Each row comes from the steps of one walk. Every step used is in the known rows, and no mark comes twice. Write the walk behind each row, first mark first.
Known rows
p z: [ -2.3 -18.0  23.5 -15.1  24.3  -2.1  -1.9  12.8  34.8   5.2  17.1  59.8
  16.6   7.1 -43.7  12.3 -22.3  38.3]
z p: [ -5.9  16.3   8.9 -60.7  26.1   2.6  -2.0 -13.1  39.5   4.0  48.8  44.9
   2.4  13.6 -18.5 -17.7  -7.7  22.0]
c l p z: [  0.9 -34.0  22.8 -37.5  20.6 -13.2   5.0   1.5  15.1  34.4  -6.7  49.8
  27.4  46.1 -30.8  24.3 -37.8 -12.4]
l c z: [ 32.4   6.8  32.0 -10.6   3.2 -26.3 -58.5  -8.1  26.9  -2.8   6.1  48.3
   3.3  19.5 -24.2 -30.4  13.9  34.3]
p r n l c d: [-20.5  65.1  15.1 -13.1 -25.1 -14.0  -5.4   4.8  14.5 -15.1  29.2  37.1
  -8.8 -27.3 -16.8  12.9   2.3  64.9]
r n l p: [-41.3  15.5  -7.1  -2.8  -9.8  34.2 -15.4 -18.6   9.8  -7.6  -8.7  28.5
  14.9  40.3   5.5  23.8 -22.6   1.5]
c l: [  8.1   3.6  41.2 -51.2  34.6  -2.3 -24.5  -5.5  25.9  -1.1  21.8  69.5
  10.6  25.2 -28.7   0.1 -15.5  20.5]
d c l p r: [  1.0  -6.0   3.3 -70.7  -5.0  18.0   5.8  -7.4  14.9  -0.2 -17.1  41.5
 -38.0  32.9 -14.3  24.5   6.8 -31.1]
l n: [  1.3 -22.5  12.7 -21.3  47.6  30.4 -19.2 -21.2  20.0 -12.2  -9.1  58.5
   0.0  10.1  -7.1   3.2   3.1  33.5]
z p d c l n: [-18.1   5.1  25.3 -69.8  72.2  29.0  47.3  19.1  31.4   8.1  15.7  32.0
 -21.3  31.3  11.5   4.4   9.4 -14.7]
r n l p z: [-43.1  -5.9  -4.3  15.0  -5.6  18.9  11.5   5.5  18.9  12.3 -14.6  22.9
  35.4  33.4 -11.2  40.2 -41.8   2.6]
d c z: [  3.1  -6.8  15.3 -13.0   1.1  21.3 -38.2   2.5  19.4 -29.9 -22.8  22.1
 -42.6   4.2 -20.0 -25.8  11.0   4.4]
r n l c z p d: [-25.5  55.6  20.0  10.6  13.2  -0.6   7.9  38.8  31.1  13.5  34.6  20.8
  25.7  15.1  27.3 -19.4  -0.1  21.1]
n l c z p: [ -3.0  47.2  24.0 -47.8  -3.9 -33.4 -40.3  -3.1  50.3  -1.5  45.5  16.6
  23.7  14.6 -27.2 -12.2  -1.6  27.5]
d c l p r n: [-11.0 -15.4  -4.7 -30.5   0.2  38.7  29.2   0.6  14.8   6.1 -37.4  31.5
 -41.3  33.2  22.7  10.5  -0.2 -45.2]
n l c: [ -8.9  60.5  36.0 -53.9  -9.0 -22.7 -51.7 -21.3  51.8 -19.5  50.2  52.3
  23.5  33.3 -61.0  29.2   7.5  61.4]
z p r n: [ -9.4   6.9 -11.0 -22.3  24.1  29.8  45.2  12.0  38.5  13.2  23.0  48.1
  -8.7 -17.5  33.8 -21.1  -5.1   7.8]
n l p d c z: [-41.9  30.6   3.2  -5.2 -18.0  41.8 -13.7  24.3 -14.7 -20.6 -24.5   8.1
 -19.9  29.9 -11.3  21.2   3.9 -11.2]
d c z p r: [  7.2  -0.7  -6.4 -45.0   2.4  19.8  14.4  18.4  32.2  -9.4  -1.7  13.8
 -50.6 -25.7   5.2 -32.4  13.9 -12.6]

Which walk is each row?
[-50.3  17.9  -8.4  35.8 -12.2  59.2   5.1  32.2 -12.8 -16.0 -43.5  -1.1
 -24.1  29.7  31.5   8.2  -2.0 -25.9]	r n l p d c z
[-29.4  20.5  -0.2 -27.9   1.6  40.9  11.9   1.9  -9.4  -7.1  -0.8  41.4
 -38.5  51.6 -12.2  19.2  16.3  -3.4]	l p d c
[ 19.4   4.0   0.2  -1.6   9.0  -7.6  13.7  19.3  40.2  23.8   8.1  32.8
  -4.4 -11.7  42.3 -49.5  11.7   4.7]	l c z p r n
[-26.5  68.3   3.3 -43.5 -20.1 -26.4  20.7   3.5  33.7   3.6  54.5  16.2
  -6.5 -29.2  -0.5  -0.6  -2.5  43.0]	z p r n l c d
[  9.6  -5.5  11.2 -28.6  21.9   2.2 -20.6   5.8  22.2   6.1  15.7  28.8
  -4.6  -5.7   4.0 -46.9 -10.7   3.3]	c z p
[ -1.7 -22.0  -0.3 -16.6  15.3  28.0  20.5   5.0   2.3  24.6 -23.3  56.7
  -0.7  22.8  38.8   4.4 -17.8 -27.0]	c l p r n
[-19.7  11.9   4.9 -13.3  16.7  32.4   0.5   4.1 -19.4   9.3  12.1  66.9
  -1.1  40.8  -1.6  12.0   1.7  12.5]	l p d
[-15.0  28.0  45.3 -46.9  33.0  23.6  12.1  26.9  17.8 -10.0  18.5  57.4
 -27.0  33.6 -22.7  12.4   8.2   9.8]	p d c l
[-35.9  38.2  -6.8 -28.1   4.1  30.2  35.4  14.9  45.6  -2.9  36.9  34.6
  11.9 -20.5  14.4   8.0 -15.2  16.7]	z p r n l
[-27.1  38.9   9.2 -57.5  28.0  29.0  34.5  17.8  32.8  -6.0  45.3  34.8
 -37.0  21.9 -11.7  -8.0  15.4  14.2]	z p d c
[-11.1  10.8  21.7   2.8  18.4  38.0  -8.8  36.1   0.0 -21.3 -14.6  35.2
 -38.6   1.9  -4.7 -20.3  16.7  12.5]	p d c z
[-30.9  30.3   5.1  -1.6  -4.8  39.8   8.1  15.3  31.8 -19.9  10.0  54.0
   9.5 -20.3   4.7  22.0 -10.4  30.1]	p r n l
[-14.6  46.6  15.2 -12.9 -16.0   2.2  -6.2   4.2  48.5 -10.6  25.8  55.6
  15.9   3.4 -10.6  25.0  10.5  49.6]	p r n l c
[-23.8  16.0  -7.5  -1.0   2.4  29.7  17.9  33.0  30.2  -0.3   4.3  15.1
   8.5 -38.3  37.1 -18.6 -18.3  -3.1]	c z p r n l
[ -6.0 -30.1  17.3 -54.2   8.5  -5.6  10.5  -1.9  29.0  16.4 -21.2  24.4
 -11.2  58.4 -41.5  29.5 -20.1 -30.3]	d c l p z
[ -0.3  14.5  -0.7 -62.6  13.6  12.1  23.8   5.3  38.3   6.9  47.9  56.4
  -8.4 -19.3  -4.2 -10.5   1.3  22.6]	z p r
[  5.0  44.5  13.6 -50.4 -15.2 -23.7 -11.4  15.0  48.6   0.7  40.5  28.4
  16.7 -18.2 -18.8  -2.5   6.8  27.6]	n l c z p r
[-14.4  -3.5  34.5 -39.1  66.3  40.1  21.5  20.2  15.8  -9.5 -14.1  51.5
 -24.3  30.2  -0.6  18.2  13.3   2.8]	p d c l n
[-54.9  51.7   3.4 -38.9 -15.0  44.2   3.3   4.2   1.2 -23.2   9.1  26.2
 -21.8  49.2 -29.0  50.4   7.8   3.7]	n l p d c
[-20.0  35.2  31.8 -78.2  42.7  13.4  34.6  23.0  34.2   8.7  45.0  40.0
 -26.9  33.1  -9.9  -2.4   2.6  -4.6]	z p d c l
